Each row was made from one walk, in order. Every step used is in the known rows, and no mark comes twice. Write each row's walk.
Known rows:
v > j > a > g: [-15  12  11 -16  17   4 -26   6   2 -38 -31  -4   7 -31  26  23   5 -12
  -9  11   1  -9  29 -35]
l > a: [ -1 -44 -13  35   4  13  15 -36 -28  -3  18 -41 -32  12  -1   5  -3 -10
  13  -5  12  18  16 -10]
w > j > a > g: [-22 -10 -12 -16  40   3  -2  27   8 -33  -2 -19  11 -51  20   6  16 -11
  -9  18 -18   1   4 -13]
j > w > d > a > g: [ 55  33  -1 -54 -34 -13   1 -10 -24   2  34  23 -22 -11  31  -9  -6   7
 -29 -11  34  -6 -16  -5]
d > a > j > w: [  3 -17 -10  -2 -42 -11 -16  34 -18  12 -20 -12  18  26 -20  13 -14   6
  15 -27  -2   4  -5  16]
v > g > t: [ -8   8  40  -2 -18  14 -31 -86 -42 -17  18  -8  15   2  -2 -35 -11 -29
   6 -23  29  -2  32 -55]
t > g > h > j > w: [-28 -27   5  21   0 -30  27  44  71  15 -57  45  -3  44 -25  22  11  -5
  22  -4 -29  -2 -18   2]
l > a > j > w: [-21 -74 -15  -3   0 -26   9  34  28   0 -17 -26 -31  18 -49  28 -22  -7
  42  -3  -3  -4  -2  13]
j > a > g: [ 22  -2 -17   7  25  19   2  11  -1 -22   9 -20  -6 -21  12   7  20  -8
 -29   8   2 -12  30 -30]
w > j > a: [-39 -17 -18  13   7   9   6  16   1 -23   8 -38   6   5  20  -6  15  -6
  -7  10 -12  10  -7  22]
z > g: [  9  13  17  36  26   2 -10 -37 -46  12   7 -41  -2   4   4 -51   6  -3
   1  -9 -18   8  23 -16]
h > j > w > d: [  0 -24  -6 -38  -8 -26  26  -8  30  21  27 -17 -31  69   5  -9  -1  35
  12  -6  10  -6 -54  74]
v > g: [  2   1  27  -3 -19   9  -6 -69 -34 -14  18 -35   0  -7  16 -36  14 -10
 -25 -39  10  -2  27 -24]
d > a > g > h > j > w: [ 30   9  -6   9 -16   5  14  39  19  24 -52  61  28  10 -11  39  -5  -9
  17  -7  -3  -1 -15 -10]
g > z: [ 17 -15   5  30   7  -3 -23 -37 -35   1  41 -65  18  19 -11 -22  10  14
  -9 -15   2 -15  -1   2]
d > w > j: [-39 -44   9  20 -12   9  23  -9 -36   8  12 -23  35  12  13 -14   1 -16
  -4 -36  13  64 -16  18]
t > g > a: [-17  12  -5  52 -25   4  -4  -7   0 -22 -17  10   7 -15   6 -17   6  15
 -12 -12 -21  23  33 -27]
w > d > a: [ 30  34  -8  -7 -44  16   0 -62 -66  21  49  -8 -15  15  42 -21   5  12
 -27  -8  27  15  -7  12]
w > j > a > g > h: [-20   2  -9   5  31  12  19  31  34 -12 -20  23   7 -54  11  28  20 -19
   2  32 -19  -7  19 -33]
d > a > g: [ 38  17  -5   8  -9  18 -16 -25 -64   0   2  -3  23 -35  27  -1   8  -6
 -19 -18   3  13  23 -45]
z > g > h > j > w > d > a: [ 23  60  14   7 -18  -1   7   8  -2  50 -28  63 -15  35 -11 -12 -17  -5
  12  14  -2  -3 -40  34]
j > w > d: [ 19  -9  -3 -41 -30 -24  25 -29  11   9  56 -23 -45  49  24 -25   3  25
 -11 -15  31  -8 -16  37]

Which walk is each row?
[-11  -9  -9  12  51  20 -23  14  15 -13 -22  18  24   9 -25  27 -12 -12
  20  36  -3  -9  -2 -26]
h > j > a > g > t
[ -9 -10 -25  57  11  36  35  23  42  20 -32  13   3  48 -16  36  19  -3
   9  23 -13  -6   3  25]
g > h > j > a
[-10  -2  -1  -6  50  -7 -36  34   0 -38  13 -32  29 -55  -7   2   8  -8
 -18  24 -19 -25 -16  -9]
w > j > a > g > z
[ 20  -3   2 -50  18 -24  39   5  68  31  -5  49 -27  12   0  23   3  18
  23  14   2 -23 -26  18]
a > g > h > j > w > d
[ 67  40  10 -46 -24 -24 -36  -4 -32  -2  47  11  -5 -18   2 -12 -13   7
 -37  -4  32 -33 -36  -2]
j > w > d > a > g > z
[ 37   7  -5  14  38  11 -31  19  -5 -26  24 -28  13 -27 -17   3  13  -4
 -38  15   1 -38  10 -27]
j > a > g > z
[ 16  44  27 -79 -44 -29 -30 -16 -23 -17  -7  37 -11 -23  46   4 -23  -3
  -8  -8  34  -2 -16 -12]
v > j > w > d > a > g
[ -9  -1 -15 -30 -42 -20   8  17  42   5  14   8 -26  13 -21   1 -24  49
  22   2   4  -7   2  49]
g > a > j > w > d
[-21 -22  -6   5  21  23  17  44  -7 -19  -4  13  28 -37  10  13   4 -35
 -35  -7  11  39  -4 -10]
d > w > j > a > g
[ -8  24  -2  69  42  35  15  28  23  26 -49  25   3  26 -31   7  10 -18
  11  35 -34 -10   6  10]
z > g > h > j > a
[  3  12  -7 -28 -21  -2 -14 -34 -40  30  21 -13  -8 -10   5   7  -4  16
   3   2  -2   4  -3  19]
w > d > a > j
[-13   2  23  17  -4  18  19 -45  14  18 -31  16  16   4 -11   2  16 -13
  14 -18 -12  -8  10  -5]
v > g > h > j
[-31   4  -1 -33 -28 -44  -5  38  62 -13 -14  37 -31 -15 -23   2 -20  32
   7   6 -20  -7   1  18]
t > g > a > j > w > d
[  9  43   6  69  -7  24 -15 -22 -38   0  -9 -11  11 -11  -3 -49 -11  15
   3  -6 -18  20  38 -10]
z > g > a
[ -6  35  10 -15 -11 -23 -14  22  24  12  -4  16 -25 -11 -34 -30 -35  34
  24  12 -16 -10   6  38]
z > g > a > j > w > d
[-10 -32  -3 -60  -9 -41  11   1  33  17  30 -25 -36  25 -12   1  -4  28
  21  -6   4 -17 -14  41]
a > j > w > d
[  6 -17   0  15  41   7  27  -9  29  26 -34  20  21 -15  -8  31  19   4
  34   7 -27  -3  13 -22]
a > g > h > j
[-39 -30 -11  34 -12  31  26  36 -16 -11   6  -8  23  19   7   2   3 -27
 -34 -17  18  51 -12  27]
d > w > j > a
[-37  -4   4 -13  40   6 -29   9   0 -35  -3   8  27 -38   2   6 -12 -25
  16  33  -1   0   8 -45]
w > j > a > g > t
